Known rows, with every step that occurs
Q-A-M-N-S: [  0  -9 -14  43 -22  24  -3  -5   8   8 -21 -10 -15   9  -7  -3  -7  -1
  13  -8  24  -2 -11]
V-A-M-S: [  4   4 -10   7 -21  -3  -1   8  14  -2  -4   7 -15  19 -13  16 -22 -10
   7  -8 -22   5 -17]
J-M-N: [ -9 -11  -9   5   2  -1  -1  -2   8   0   4  -7 -28  30  -2 -13   7  -6
  14  -5  14   3 -12]
N-S: [  2   0   0  29   3   3  -2  -4  -4   6 -13   2   0   5  -7   1 -10  15
   7  -4  14  -3  -1]
A-M: [ -3   1   1   6 -19  -2   0  12  10   1  -5   5  -6  -7   1   2  -5  -6
  -1  -1  -5   4   0]
A-V-Q-J-M: [ -1   1 -12  -4  25  22  -1   5   4   5  -9 -10 -11  37 -10  -9  -5  10
  -3 -10 -24  19  12]
V-A-Q: [ 14   6   7  -2   1   4  -1   4   7   0 -11   6 -12  -5   0  13 -26  -6
   6  -3  -5  10  -2]
N-M-S: [  4   1  -5  23   2   9   0 -20   7  -2  -8  -2  -2  20 -26  -3  -8 -11
  11  -5 -26   1 -13]
J-M: [ -5   1  -4  -2  13  -3  -2   9   7   2   5  -3 -17  21  -5  -5   0   0
   6  -5  -1   6   6]
M-A-V-Q: [  2   0  -9   4   8 -11  -2 -12  -1  -4 -11  -1  -7   5  -4  -7  -4 -10
  -4 -13  -9  10   6]
S-M-A-V-Q-J: [  5  -4 -12  16   8  18  -5 -22 -14   6 -18 -15  10  16  -7 -11  -1  -2
  -7 -12 -15  15  16]
S-N-M-A: [ 12  -5   3  48   2 -10  -5 -28  15  -5  -8  -4  11 -13 -20  -4  -5 -11
   9  -7   0  -8  27]
J-V-Q-A-M-N-S: [  4  -4 -20  44 -16  27  -4   0   4   3 -24 -11 -32   8  -8  -4 -21   4
  20  -8  18  14 -10]
A-V: [-10   1   4   3  14 -10  -2 -11  -3   5 -10   0  -4   6   2  16  -1  -8
 -10  -6  -7   9  -6]
V-Q-A-M-S-N: [  8   3 -18  36 -19  30  -1   4  24  -5   8 -10 -15  14  -6 -10 -15  -7
  11  -9 -26   1   0]
J-V-A-Q-M-S-N: [  7   8  -9  36   2   6  -3  -4  26   4  -4   7 -25   3 -19   9 -37  -3
  17  -4 -20  17  -3]
A-V-Q: [  1   4  -6  -1  15   1   0  -4  -3  -3  -8  -1 -11   7   3  -1 -10  -3
  -3 -10 -18  14  -3]
J-V-Q: [  7   6  -9   0   8   4  -2   6  -5  -6  -5  -2 -23   0  -1  -4 -19   6
  10   0 -10  20   1]
Q-V-A-M: [  5   3 -16  -5 -18  -1  -3  11   6   5  -5  -4  -1  -1 -12  23 -25   3
  -3  -1 -22   8   4]
J-M-N-S: [ -6  -9  -8  33   5   2  -3  -6   2   5  -9  -3 -25  31  -9 -10  -4   9
  19  -8  26   0 -12]
Q-V-A-M-S-N: [  3   3 -17  26 -18   4  -3  -1  17   1  11  -5  -6  18 -16  17 -29   2
   6  -3 -34   1  -6]
M-A-V-Q-J: [  5  -3 -12   3   8  15  -3 -13  -2   3 -18  -9  10  17 -11  -9   0   5
 -11  -8 -16  12  15]
V-Q-A-M-N-S: [  7  -6 -21  40 -20  31  -2   1   8   2 -19 -11 -21  11  -6 -14 -12   2
  17 -11  15   2  -9]
Q-A-M-S: [ -3   2 -17  13 -25  27  -1   3  15   3  -4  -7 -10  20 -12  -1  -4 -16
   3  -5 -17   3 -14]
J-M-S-N: [ -5   1  -6  30   6   2  -2  -3  19  -2  19  -2 -19  35  -9  -7  -8  -1
  14  -6 -15   0  -4]
S-N-M: [ 12  -1   6  46  12   5  -2 -18  14  -4  -4  -4   7 -13 -13   3 -12  -3
  11  -3 -13  -3  19]

Rows
[  7   0 -16  -7  15  29  -1  13   6   2  -1 -10  -8  32 -11 -20  -3  16
   4  -6 -20  12  16]
V-Q-J-M
[  7  -4 -18   0   5  10  -4   1   8   0  -5  -9  -3  29 -18 -26   3   7
   3  -8  -5   7  24]
V-Q-J-M-A
[  2  -2  -9  17   9  -9  -5 -22 -14   0 -12  -7  -7   5   0  -8  -6 -16
   0 -16  -8  14   8]
S-M-A-V-Q
[  1  -6  -3  22  -8 -12  -6 -23 -13   3  -5  -8   5  -2  -3  -9   5 -15
   4  -7  13   0  13]
S-M-A
[  1   7 -23  13 -20  29  -3   7  11  -1  -8  -9 -28  19 -13  -2 -20 -11
  10  -6 -24  20 -13]
J-V-Q-A-M-S
[ -1   1 -17  35  -3   8   1  -6  24   3   9   1  -5   9 -17 -10  -8   1
   8  -4 -19  -3  -1]
Q-M-S-N
[  2  -7 -19  30 -20   3  -3  -4   1   8 -16  -6 -11  14 -16  13 -25  12
  12  -6   7   2 -14]
Q-V-A-M-N-S
[ -4  -9  -5  39 -21   2  -1  -3   5   4 -16   1 -16  10  -5  -3  -8   3
  14  -6  22  -2 -17]
A-M-N-S
[  8   5  -3   7 -13   6  -5  14   7   5 -19   2  -9  -2  -9  31 -29   7
   1   0 -12  20   9]
Q-J-V-A-M
[  4  -8 -30   7  -5  15   3  -1  14   0  -6  -4 -19   3 -10 -28   1  -2
  13  -7  -1   5  -7]
V-Q-M-N
[ -6   1  -8   8  12  17  -3 -13   1   9 -16 -14  -2   4   0  17   1 -13
 -11  -9  -4   8   1]
Q-A-V
[  5  -2  -3  29  -1  10  -2 -29  11   5  -7 -14  11  -4 -26 -11 -16  -5
   3   3 -16   4  17]
S-N-M-A-Q-V
[ -7  -2 -12  -8   0   5  -2  -8   4   8  -2 -13  -7  20 -19 -18  -7  -3
  -2   2  -8  12   7]
J-M-A-Q-V
[  0   5 -21  -1 -22   3  -1   3   8   3   0  -3  -8  25 -22  16 -25  -3
   2  -3 -34   7 -17]
Q-V-A-M-S
[  2  -2   0  43   3   7  -5 -16 -22  10 -13  -6   0   4  -1  -1 -11   5
  12  -8  13   2   2]
N-S-M
[ -2   2   1  30   4  27   0  -3  22   4   8  -5 -14  41 -12 -15 -12   4
  10  -3 -23   7  -2]
A-Q-J-M-S-N
[  4   4 -32   3  -2  18   2   3  15   1  -1   2 -14  18 -24 -25  -8   0
   9  -7 -31   8 -11]
V-Q-M-S
[ -5 -10  -2   5   0  27   0  -2  11   7  -7 -10 -21  37  -5 -21   3   0
  11  -1   7  10 -10]
A-Q-J-M-N
[  0   0   6   9  -3  15  -4 -11   0   7 -22  -4  -5   4 -12  -3 -12   3
   0   6   4  22   9]
M-A-Q-J-V
[ 12  -3 -10  17  15  19  -3 -24   2   2 -27 -11  14  11 -24  -8  -5   0
  -5 -11 -25  12  20]
N-M-A-V-Q-J
[  7   6 -17   6  -3  12   1   0  21   6 -11   8 -16  12 -23  -3 -22  -9
  10  -7 -24  11 -15]
V-A-Q-M-S
[ -1  -3   3  26  14 -19  -5 -34   4   3 -25  -3   6  -2 -19  10  -1 -21
  -6 -12  -5   6  11]
N-M-A-V
[ -1   1  -2  31  -4   3   0 -10  13  -3  15   0  -5  19  -5  -2  -8  -1
   9  -3 -15  -5  -8]
M-S-N
[ -3  -4  -8   4   3 -17  -5  -3   9   0   0  -3 -10  17 -12 -12   7  -7
   4  -8  11   2  15]
J-M-A
[  1  -5 -20  10  -5  -9  -2  -7  15   5 -10   2   4 -12 -21 -16   8  -6
  -1  -6   8   0  18]
Q-M-A
[  3  -6 -26  39   3  11  -2  -6   4   7 -23  -1 -29   5 -19 -15 -19  14
  23  -6  15  14  -8]
J-V-Q-M-N-S
[  0  -4   7  47  16 -19  -6 -37  11   0 -17  -4   7  -6 -15  12  -5 -17
  -2 -11  -6   2  18]
S-N-M-A-V
[ 10   3 -19   6 -18  33   0  16  14  -1  -9 -11 -11  -5  -1  -8  -9  -8
   2  -7 -13   9  10]
V-Q-A-M
[ -2   2 -12  29  18  19  -2  -7  16   1   7  -9 -16  49 -13  -8 -13   6
   5 -12 -36  11   0]
A-V-Q-J-M-S-N
[  9   3 -19 -13   2   1  -4  -1  -5   4   0  -9   6   6 -15  22 -22  11
  -3   0 -18   4   4]
Q-V-A
[ 10   9  10   1   5  -1  -3   3   2   1 -17   6 -24  -7  -2  22 -36  -4
  10   1  -2  24  -3]
J-V-A-Q
